What can hang from each mark
Z163: Z469 Z972
Z4: Z76 Z469
Z18: Z469
Z157: Z76 Z469
Z469: Z4 Z157 Z163 Z960
Z257: Z76
Z960: Z76 Z469 Z972
Z76: Z4 Z87 Z257 Z960
Z972: Z163 Z960

Every row comes from one small tree of marks. Brackets hold a mark, then the marks that hang from it, in the order of their numbers. Every link used is in the known rows. Which tree was each row made from?
In the rows, zero is written as 128.
Known rows
[Z18 [Z469 Z4 Z157 [Z163 Z972]]]: [147 129 105  40 111  76 151 140 158 112 133 140 120  76 136 142 118 118
 125 114 124 138  95 136 112 175 124 115 138 141 166 126  97 145 157 126
  99 171 143 159 121 132 139 103]
[Z469 [Z960 Z972]]: [122 134 124 119 119 117 149 129 131 152 144 115 136 121 132 142 132 111
 134 117 122 128 117 132 128 116 122 121 116 112 101 125  81 142 109 138
 140 112 127 153 121 127 113 121]
[Z163 [Z469 Z4] [Z972 Z960]]: [105 126 150  86 134 113  96 126  97 131  98 126 116 215 110 122 105 154
 112  90 141 123 130 135 118 138 116 107 114 106 160 130 110 141 120 135
 112 136 107 147 144 147 140 118]
[Z972 Z163 Z960]: [ 92 131 145 109 113  96 167 117 100 133 131 138 126 176 111 121 128 150
 137  80 139 124 163 125 122  99 124 132 111 127 113 127  99 117 119 130
 115 128 102 145 137 154 135 123]
[Z4 Z76 [Z469 Z163]]: [112 122 128 174 114 104 167 130 139 130 132 142 143 115 119  96 141 117
 129 150 127 129 163 118 133 115 131 130 108 144  94 119 106 132 133 121
 126 150 132 134  95 108 152 127]
[Z157 Z76]: [107 132 122 153 161 151 132  96 121 132 115 121 130 117 120 123 144 172
 134 138 136 126 150 137 119 109 120 105 104 106 119 123 126 129 126 123
 121 119  92 115 140 138 134 152]
[Z4 Z76 Z469]: [102 125 119 218 134 138 153 127 125 133 122 140 134 113 119 104 146 147
 136 126 137 126 169 115 139 111 129 132 111 147 115 117 118 140 125 123
 132 142 110 132 126 117 142 141]
[Z163 [Z972 [Z960 [Z76 Z87]]]]: [ 82 118 148 122 143 127 126 116 111 125 134 138 128 172 125 126 113 184
 114  81 128 129 127 134 116 133 116 118 126 116 140 125 165 135 118 130
 122 111 129 133 132 141 143 129]
[Z163 Z972]: [ 88 128 120 138 151 133 120 104 121 130 119 135 121 127 117 126 129 188
 119 112 120 129 139 138 124 125 126 133 120 119 124 120 110 137 119 132
 118 132 108 141 108 151 140 145]
[Z972 Z163 [Z960 [Z469 Z4]]]: [112 132 138  61 101  79 152 129  76 121 130 139 129 179 118 128 117 114
 146  79 150 123 106 119 116 133 123 120 128 116 123 136 109 124 132 135
 121 124 120 144 172 127 131 107]
[Z18 [Z469 [Z163 Z972] [Z960 Z76]]]: [155 116 103  57 126  10 155 133 143 132 163 121 133 131 124 134 120  95
 110  82 109 138  77 139 116 184 122 115 135 117 124 113 126 143 157 135
 110 150 144 144 109 129 133 115]
[Z163 [Z972 [Z960 Z76]]]: [ 78 117 129  95 154  87 143 110 118 128 135 129 125 196 108 129 111 180
 125  67 127 122 127 136 113 138 112 110 125 111 111 120 135 138 131 133
 121 117 118 140 146 145 137 131]
[Z157 [Z76 Z87 Z960] Z469]: [107 130 148 197 170 222  73 128 125 131  96 118 127 102 134  92 128 108
 103 177 140 133 132 131 121 122 137 101 129 120 147 143 166 119 107 118
 134 106 119  90 125 125 142 156]
[Z972 [Z960 [Z76 Z4]]]: [107 118 129 125 134  91 147 122 101 118 125 133 125 181 121 140 121 188
 131  87 132 114 154 130 137 122 120 129 133 118 130 124 137 125 129 132
 124 114 115 118 157 143 120 138]
[Z157 [Z76 Z4 Z87 [Z960 Z469]]]: [134 135 133 210 152 220  86 137 123 121  94 135 132  97 137 118 139 157
 105 153 139 129 109 125 144 149 133 108 137 121 149 141 156 115 117 122
 138 114 120  81 128 116 136 151]
[Z257 [Z76 Z4 Z960]]: [121 143 122 197 144 142  98 128 106 130  86 124 116 137 128 115 132 162
 122 152 131 125 176 121 155 113 142 129 164 142 148 125 103 115 106 127
 128 123 107  92 108 134 116 156]
[Z76 [Z4 Z469] Z257]: [137 123 122 203 126 209 108 134 151 127 124 144 119 125 123 131 140 197
 118 133 121 121 150 121 148  93 135 160 131 145 130 126 147 116 116 116
 145 142 115  93 107 136 121 143]
[Z257 Z76]: [103 139 140 145 145  97 128  97  87 134 111 128 119 149 121 122 133 163
 146 127 130 128 146 129 131  93 131 116 125 118 116 114 117 123 117 130
 120 122 104 118 116 139 119 146]
[Z257 [Z76 Z87 [Z960 Z972]]]: [105 147 143 168 122 167  94 130 114 143 117 122 126 103 135 106 125 127
 137 155 131 133 146 117 144  96 139 110 150 136 118 128 122 129  97 131
 139 109 138 113  84 122 129 135]
[Z4 [Z76 Z960]]: [108 133 102 239 133 121 122 121 119 132  99 120 131 107 128 107 145 151
 132 134 137 128 187 117 146 146 126 148 139 147 133 127 101 138 111 127
 130 126 123 139 117 125 136 148]
[Z157 [Z76 Z257 Z960] [Z469 Z163]]: [135 134 128 145 155 171  76 117 166 128 109 102 126 105 116 101 129  95
 104 186 127 133 133 130 109 136 144 119 129 124 108 138 152 111 133 114
 142 122 135  90 118 121 139 132]
[Z76 Z4 Z87 Z257]: [129 127 135 208 127 210  80 123 133 122 118 142 117  90 144 143 143 214
 119 162 121 127 152 125 158 106 133 180 138 143 178 133 169 118 113 120
 137 121 127  96 101 145 125 153]
[Z257 [Z76 Z960]]: [104 146 120 184 138 108 104 111 107 137 104 120 118 144 125 101 130 150
 130 139 129 129 185 122 131 109 134 121 147 133 121 122 103 116 100 127
 128 118 114 110 110 136 124 145]
[Z469 Z4 [Z157 Z76] Z163 Z960]: [166 137 118  49 128  88 180 122 146 118 113 111 135 124 148 146 137  72
 129 170 139 137 104 142  96 150 121 101 107 130 175 140 103 124 149 124
 106 125 127 154 156 114 116  97]
[Z4 [Z469 Z163]]: [113 125 133 127 115 134 153 126 146 133 148 138 137 125 119 104 130 135
 118 141 120 129 146 124 119  97 128 125 109 119  79 120  98 119 120 122
 125 146 129 132  91 124 140 127]
[Z960 Z76 [Z469 Z4]]: [135 119 102  75 136  63 118 106  85 115 146 130 128 149 129 136 123 134
 156  99 132 125  97 129 119 152 120 130 139  95 114 121 161 137 144 135
 121 122 139 133 180 114 127 137]
[Z157 [Z469 [Z4 Z76] [Z960 Z972]]]: [128 128 131 110 138  92 125 150 102 134 115 110 134 110 138 126 121  25
 147 154 141 126 107 127 131 149 135 115 124 138 144 138 119 163 137 143
 136 113 135 140 175  96 122 115]
[Z76 [Z4 Z469] Z87 Z960]: [125 130 132 241 122 236  86 166 142 130 112 146 125 113 143 105 135 150
  87 164 127 130 162 114 153 105 136 139 151 159 154 137 124 114  92 119
 138 124 132 100  80 124 136 149]
[Z972 [Z163 [Z469 Z4 Z960]]]: [174 133 132  78 105  55 114 128  72 135 120 117 127 207 124 132 125  51
 139 131 132 133 126 135 118 125 125 148 126 124 161 127  99 130 135 136
 106 140 112 166 139 143 125 113]
[Z18 [Z469 Z4]]: [142 129  97 116 124  81 125 132 110 126 130 129 116  89 139 130 129 157
 140  96 138 130 136 126 134 138 118 136 140 128 153 126 119 147 129 127
 114 148 120 127 144 137 125 139]
[Z76 Z87 Z257 Z960]: [130 136 121 225 124 209  69 121 153 135 120 125 117  88 143 121 139 176
 113 157 128 136 170 117 136 124 131 171 149 148 161 137 153 120  88 117
 146 113 145 117  92 142 131 147]

Write each row's tree
[122 137 113 176 110 102 142 135 120 136 120 123 136  87 113 108 139  93
 157 136 131 129 173 115 151 127 140 144 144 160  89 126  78 139 129 132
 127 137 133 167 107 122 153 129]  [Z4 [Z76 [Z960 [Z972 Z163]]]]
[137 126 154 166 114 222 129 174 142 143 139 141 139 112 146 136 130 113
 110 147 125 128 112 122 157  94 134 126 124 144 133 133 118 131 108 131
 148 120 133 119  90 111 120 123]  [Z76 [Z4 [Z469 [Z960 Z972]]] Z87]
[141 136 138  56 104 106 192 133 170 138 149 119 143  93 137 156 125  69
 137 138 113 132  99 134 117 132 125 114 107 122  96 130  68 129 132 135
 130 132 149 181 116 120 113  89]  [Z469 Z157 Z163 [Z960 Z972]]
[135 124 140 174 171 212  72 114 134 119 100 117 114 114 122 131 136 149
 122 175 131 121 126 138 135 119 139 129 122 121 142 133 188 118 143 118
 140 125  99  68 153 133 122 150]  [Z157 [Z76 Z4 Z257] Z469]
[136 124 143 127 157 179  90 115 147 121 112 117 126 107 122 125 130 126
 111 187 122 124 120 137 128 123 146 130 117 112 126 135 174 108 157 118
 132 131 113  71 133 127 131 136]  [Z157 [Z76 Z4 Z257] [Z469 Z163]]
[168 130  99  69  98  42 160 152 125 132 142 120 129 113 146 138 129  82
 120 116 130 137 105 128 122 161 120 129 134 128 151 131  93 143 137 131
 113 141 140 136 128 123 120 108]  [Z18 [Z469 Z4 Z163 Z960]]
[131 118 123 151 132 147  85  99 134 121 150 133 117 114 137 136 139 174
 142 125 118 132 136 129 126 120 123 173 135 127 138 121 204 121 124 120
 135 112 147 119 122 141 127 148]  [Z960 [Z76 Z87 Z257]]
[114 121 126  67 130  54 135 119  86 115 141 129 129 189 122 136 112 143
 147  61 148 119  98 123 110 155 112 112 131  94 113 129 151 133 135 137
 129 107 134 134 197 117 121 120]  [Z972 [Z960 Z76 [Z469 Z4]]]
[147 133 138  76  97 134 204 153 188 140 163 133 145 101 131 139 126  48
 125 148 113 131 102 126 112 110 127 106 103 133  78 128  69 124 126 132
 138 139 154 174 105 105 115  84]  [Z4 [Z469 Z157 Z163 [Z960 Z972]]]
[ 82 115 134  50 128  66 161 110 130 123 143 127 137 179 108 125 109 160
 117  87 122 125 129 135 107 148 118 109 123 105  95 123 123 127 142 134
 113 123 133 144 124 136 144 114]  [Z469 [Z163 [Z972 [Z960 Z76]]]]
[127 127 144 208 144 242 114 143 133 125 109 144 132 116 134 113 145 161
 106 161 138 127 144 127 150  90 131 105 105 141 153 133 162 116 123 114
 128 127 103  83 115 122 138 147]  [Z157 [Z76 [Z4 Z469] Z87]]
[151 139 112 155 100 179  95 141 143 134 125 125 122  96 119 134 135 139
 137 156 117 125 162 117 157 112 147 166 166 160 107 133 102 117 125 127
 143 135 142 127  93 140 133 133]  [Z76 Z4 Z257 [Z960 [Z972 Z163]]]
[157 129 102 102 113  97 157 135 140 114 130 137 114  72 145 151 128 135
 147  89 134 132 123 127 126 150 116 132 136 140 176 125 109 144 136 124
 108 155 125 152 154 140 115 124]  [Z18 [Z469 Z4 Z157]]
[ 95 125 133 118 127 147 137 126 154 134 141 145 135 139 112 105 126 146
 101 141 114 132 130 131 118 118 132 112 108 120  88 119 106 123 131 125
 121 150 129 140  77 128 155 127]  [Z4 [Z469 [Z163 Z972]]]
[132 117 135  62 147  96 127 127 121 140 157 110 129 145 122 133 108  51
 140 125 118 124  80 139 117 131 130 112 122 102  84 124 147 143 139 142
 142 105 141 139 157 120 115 128]  [Z157 [Z469 [Z960 Z76 Z972]]]
[166 137 126 171 139 176 163 125 203 130 129 121 127 120 131 151 154 116
 118 129 133 133 112 131 107 116 120 113  96 141 143 131 146 116 125 114
 147 128 119 132 142 119 102 102]  [Z4 [Z469 [Z157 [Z76 Z257]] Z960]]
[128 129 125 167 126 138 141 128 120 105 102 142 128  73 160 139 140 123
 153 162 144 135 152 124 137 147 125 152 122 164 209 135 137 146 135 124
 112 126 133 158 151 115 132 129]  [Z469 [Z4 [Z76 Z87]] Z157]
[126 116 137 114 113 108 168 144 100 118 147 146 129 206 107 123 126 130
 131  90 135 115 149 120 134  94 131 132 136 151 102 124 130 106 143 125
 121 141 107 122 142 133 131 125]  [Z972 Z163 [Z960 [Z76 [Z4 Z469]]]]
[142 114 118  78 125  77 131 117 108 112 145 135 138 138 121 134 121 138
 134 121 110 121  94 132 134 153 132 132 142  99  81 116 145 116 155 134
 124 137 143 113 139 114 136 135]  [Z960 [Z76 Z4] [Z469 Z163]]
[151 109 137  62 145  78 124 135 116 123 139 118 140 171 132 137 112  52
 109 166 111 124  96 141 123 151 140 134 143 116 122 129 144 119 154 135
 122 119 137 111 135 123 117 128]  [Z157 [Z469 Z163 [Z960 [Z76 Z4]]]]
[146 133 153  60  99  91 154 131  98 118 111 133 124 196 116 139 113  82
 148 100 143 125 139 129 111 118 119 130 111 131 163 133  93 121 139 127
 102 151 112 175 162 152 126  93]  [Z972 [Z163 [Z469 Z4 Z157]] Z960]
[ 81 120 154  36 137 110 115 137 110 123 113 127 128 174 119 110  92  96
  98 136 136 126 112 136 103 153 133 101 121 113 140 143 120 134 137 134
 120 129 133 132 143 124 142 109]  [Z157 [Z469 Z4 [Z163 [Z972 Z960]]]]
[133 138 122 157 137 145 139 126 148 126 114 135 127  90 131 133 132 128
 121 100 125 127 115 122 122 157 121 124 136 119 112 130 101 120 107 128
 140 130 142 153 136 127 120 128]  [Z76 [Z960 [Z469 Z157]]]
[122 117 130 167 122 163 129 138 149 121 146 138 123 187 116 134 129 189
 120  82 131 116 149 117 134 102 125 148 131 141 114 125 170 115 126 122
 144 127 128  94 145 131 114 130]  [Z972 [Z960 [Z76 [Z4 Z469] Z257]]]
[162 126 112  97 124  94 128 115 153 140 163 108 128 126 129 152 134 123
 153 104 119 127 104 131 122 128 122 151 132 118  96 120 149 135 133 135
 150 111 152 142 138 125 107 119]  [Z469 [Z960 [Z76 Z257] Z972]]
[120 126 147 101 146 129 125 137 121 151 138 113 130 117 126 131 115  62
 128 128 122 125  94 136 124 118 132 108 113 105  92 128 113 142 118 141
 143 111 127 139 140 122 112 126]  [Z157 [Z469 [Z960 Z972]]]
[163 118 127 166 135 142  98 128 140 120 141 126 124 142 150 158 141 150
 120 142 118 131 120 132 143 135 127 174 149 144 180 131 191 125 125 125
 139 105 141 108 122 135 110 140]  [Z469 [Z960 [Z76 Z4 Z87 Z257]]]
[121 129 132  89 156 155 156 118 164 112  93 135 128  98 123 142 133 147
 110 176 117 129 115 146 123 144 134  91 114 130 152 129 106 122 166 120
 105 147 110 123 114 130 142 120]  [Z469 [Z157 [Z76 Z4]] [Z163 Z972]]
[163 132 106  56  95  72 167 138 148 113 139 133 126  67 145 143 125 112
 140 113 127 134 117 128 119 157 122 126 132 135 156 128  99 135 149 122
 102 163 145 152 137 129 129 107]  [Z18 [Z469 Z4 Z157 Z163]]
[178 124 136  71 103  97  97 101 119 132 160 118 124 155  95 138 125  97
 175 104 109 125 119 129 125  98 130 159 124 110  66 110 154 124 152 131
 128 149 137 157 127 148 140 121]  [Z960 [Z76 Z257] [Z972 [Z163 Z469]]]
[140 120 131 140 113 184  86 126 140 120 150 132 120  89 137 150 131 176
 149 141 117 124 124 128 155 113 133 165 145 136 128 125 188 127 136 128
 144 117 152 111 120 130 126 141]  [Z960 [Z76 Z4 Z87 Z257] Z972]
[144 127 136 252 118 179 124 147 151 135 131 134 132 114 145 124 155 119
 118 131 135 137 135 113 145 122 129 161 118 171 170 131 164 135 109 119
 153 122 137 124 104 111 124 123]  [Z4 [Z76 Z87 Z257] [Z469 Z960]]
[110 146 147 191 142 141  86 124 100 131 112 131 125 122 136 104 127 136
 123 130 137 133 117 114 139 132 133 109 150 123 123 129 144 115  97 128
 141 112 136  98 107 114 128 140]  [Z257 [Z76 Z87 [Z960 Z469]]]
[136 129 139  20 123 110 126 151 122 136 146 109 140 125 137 128 102  17
 125 171 123 130  81 136 114 137 138 105 123 110 109 139 104 141 137 141
 132 116 154 140 137 101 122 105]  [Z157 [Z469 Z4 Z163 [Z960 Z972]]]
[170 136 117  96 105  94 192 151 171 143 154 123 131  58 141 162 130  86
 142  75 120 131  92 130 132 144 116 115 117 132 124 123  84 148 128 136
 133 142 137 163 133 133 102 103]  [Z18 [Z469 Z157 [Z960 Z972]]]
